What can hang from each mark
lilu: bodad ruloz
nilif: bodad
ruloz: bolusa lilu
musi: bodad
bodad: bolusa musi nilif ruloz
bolusa: lilu nilif ruloz

Every row comes from one small tree of marks. The marks that hang from a mark follow it in brackets, in alphabetical order. Every link used is in the known rows. Which tree was each row made from?
Known rows
nilif{bodad{musi ruloz{bolusa lilu}}}: [ 0.56 -1.89 -0.08 -0.98  0.84 -2.33 -3.06  0.25  0.03 -0.70 -0.09 -0.48
  0.91 -1.11  1.55  1.39  5.76]
ruloz{bolusa}: [-0.20  1.18  0.51  0.44  2.10  2.26 -2.39  0.12 -0.35  1.81 -2.36  3.28
  1.85  1.63  0.18 -1.41  3.08]
ruloz{bolusa{lilu nilif}}: [ 1.15  1.54  0.43  0.91  1.40  2.90 -1.20  1.27  0.28 -0.44  0.05  3.63
  2.59  3.76  0.76 -2.15 -0.85]
bodad{bolusa{nilif} musi ruloz{lilu}}: [ 1.00 -0.77 -0.71  0.72  1.22  2.11 -3.28 -1.01  0.54 -0.69  1.32  1.80
 -1.97 -0.29  2.60 -3.97  3.59]
lilu{bodad ruloz}: [-0.51 -1.25 -0.24  0.32 -0.95 -0.73 -2.74  0.14 -0.41  3.09 -2.11  1.06
  1.50 -2.86  0.29  1.81 -3.42]
lilu{ruloz}: [-0.62  0.38  0.00  0.49 -0.34  1.42 -2.23  0.25 -0.17  2.51 -1.82  2.45
  1.64 -2.00  0.01 -1.87 -1.48]
lilu{bodad{bolusa{nilif}} ruloz}: [ 0.27  0.27 -0.76  1.26  0.60  0.41 -2.47 -1.15  0.22  0.15 -0.07  2.99
 -1.14 -1.00  1.57 -0.86 -1.93]
nilif{bodad{ruloz{lilu}}}: [-1.51 -0.71 -0.35 -0.76 -0.74 -3.06 -2.73  1.72 -0.56  0.97  0.27 -1.30
  1.78 -1.89  0.01  3.83  0.29]
nilif{bodad{bolusa musi ruloz}}: [-1.96  0.94 -0.37  0.59  1.01 -1.02 -2.64 -0.84 -0.73  1.87  0.84  1.97
 -0.97 -2.15  1.45 -2.57  6.91]
bolusa{nilif{bodad} ruloz{lilu}}: [-0.41 -1.03 -0.41 -0.44 -1.68 -0.94 -1.19  1.49  0.67 -0.79  3.16  2.29
  1.12  1.30  0.40  1.17 -2.93]
lilu{bodad{bolusa}}: [-2.09  0.51 -0.22  0.97  1.89 -0.10 -3.17 -0.03 -1.03  3.12 -1.66  1.65
 -0.11 -0.38  0.64  1.60  0.68]
bodad{ruloz{lilu}}: [-0.77 -0.92 -0.32 -0.18 -0.03  0.11 -3.21  1.04 -0.20  1.91 -1.27 -0.54
  1.54 -1.88  0.18  1.04 -0.64]
lilu{bodad{nilif} ruloz}: [-1.23 -2.12 -0.37  0.26 -1.21 -0.20 -3.22 -0.79  0.15  1.06 -0.89  0.63
  0.15 -2.06  1.07 -0.71 -2.62]
bodad{bolusa}: [-2.19  2.12  0.06  1.17  2.43  2.00 -2.67  0.03 -0.80  2.60 -1.45  3.19
 -0.10  0.50  0.35 -2.11  2.60]
musi{bodad{ruloz{lilu}}}: [-1.43 -0.97  0.01 -0.68 -1.57 -1.17 -2.41  1.45 -0.44  2.06 -0.22 -0.70
  1.94 -1.67  0.41  3.94 -2.31]
ruloz{bolusa lilu{bodad{musi nilif}}}: [ 0.64 -4.66  0.09 -0.65  1.20 -0.07 -4.46 -0.62  0.43 -1.06 -0.87 -0.85
 -0.51  1.38  2.69  0.88  3.16]
ruloz{lilu{bodad{nilif}}}: [-1.38 -3.42 -0.20 -0.49 -0.37 -0.72 -4.07  0.86 -0.14  0.59 -0.58 -1.64
  0.32  0.54  1.17  3.51 -2.30]

Write each row's tree
[ 0.03 -0.28  0.07  0.89 -0.95  0.97 -1.69  1.93 -0.38  2.06  0.58  1.75
  2.59  1.82  0.66  1.91 -5.41]
bolusa{lilu{bodad} nilif}
[-0.46 -1.11 -0.26  0.97 -1.82  0.75 -0.91  1.43  0.55  1.71  1.91  3.04
  2.20  0.53  0.39 -0.10 -7.41]
bolusa{lilu{bodad} nilif ruloz}
[-0.90  1.42 -0.03 -0.09  0.84 -1.67 -2.02 -0.03 -0.47  0.70 -0.58  1.62
  1.77 -0.82  0.10  0.15  4.64]
nilif{bodad{ruloz{bolusa}}}
[ 0.68  0.67 -0.04  0.97 -1.06  1.95 -1.07  1.39  0.48  0.14  0.63  2.87
  2.36  0.08  0.59 -2.62 -5.35]
bolusa{lilu{ruloz} nilif}
[-2.40  0.86 -0.22  0.71  0.92 -1.89 -2.03  0.74 -0.68  1.11  1.41  0.82
  0.50 -2.15  1.28 -1.58  3.63]
nilif{bodad{bolusa{lilu} musi ruloz}}
[ 2.10 -1.48  0.34  0.69  0.70  1.70 -2.07  0.48  0.19  0.48  0.31  2.52
  1.68  2.63  2.20 -0.36 -0.05]
ruloz{bolusa{lilu{bodad{musi}} nilif}}
[ 3.27 -2.08 -0.18  0.53  0.07  1.58 -2.55 -1.75  0.80 -0.15 -0.50  3.28
 -0.11 -0.02  2.56 -2.48  1.26]
lilu{bodad{musi} ruloz{bolusa{nilif}}}
[ 3.09 -1.70 -0.25  0.00  0.90  2.42 -3.00 -0.91  0.99 -1.37  0.34  1.85
 -0.07  1.00  2.40 -3.23  4.03]
bodad{musi ruloz{bolusa{nilif} lilu}}
[-2.44 -1.03 -0.28  1.08  1.07  3.28 -2.69 -2.14  0.83  0.60  1.68  4.31
 -2.59 -0.25  1.99 -8.94  4.24]
bodad{bolusa{ruloz} musi nilif}
[-0.31 -3.58 -0.22  0.22 -1.41  0.75 -3.60 -1.47  0.32  1.43 -0.38  0.91
 -0.74 -2.28  2.21 -2.95  0.10]
lilu{bodad{musi nilif} ruloz}
[-1.78 -0.11 -0.18  1.18  1.45  2.72 -2.22 -1.25  0.28  2.72  0.45  4.82
 -1.13 -1.02  1.21 -6.28  3.35]
bodad{bolusa{ruloz} musi}
[-2.83  2.38 -0.49  0.61  1.14 -1.92 -2.32 -0.16 -0.89  1.46  0.39  1.54
 -0.14 -1.96  0.28 -0.42  4.15]
nilif{bodad{bolusa ruloz}}
[ 0.62 -0.44 -0.76  1.41  0.42  1.66 -3.08 -2.02 -0.01  1.76  1.05  2.88
 -2.03 -1.11  2.59 -3.26  3.21]
lilu{bodad{bolusa{nilif} musi ruloz}}
[-2.25 -0.66 -0.73  0.30  1.69  0.27 -3.98 -0.78  0.35 -1.50  0.13 -0.55
 -1.80 -1.18  1.52 -2.68  2.47]
bodad{bolusa nilif ruloz{lilu}}
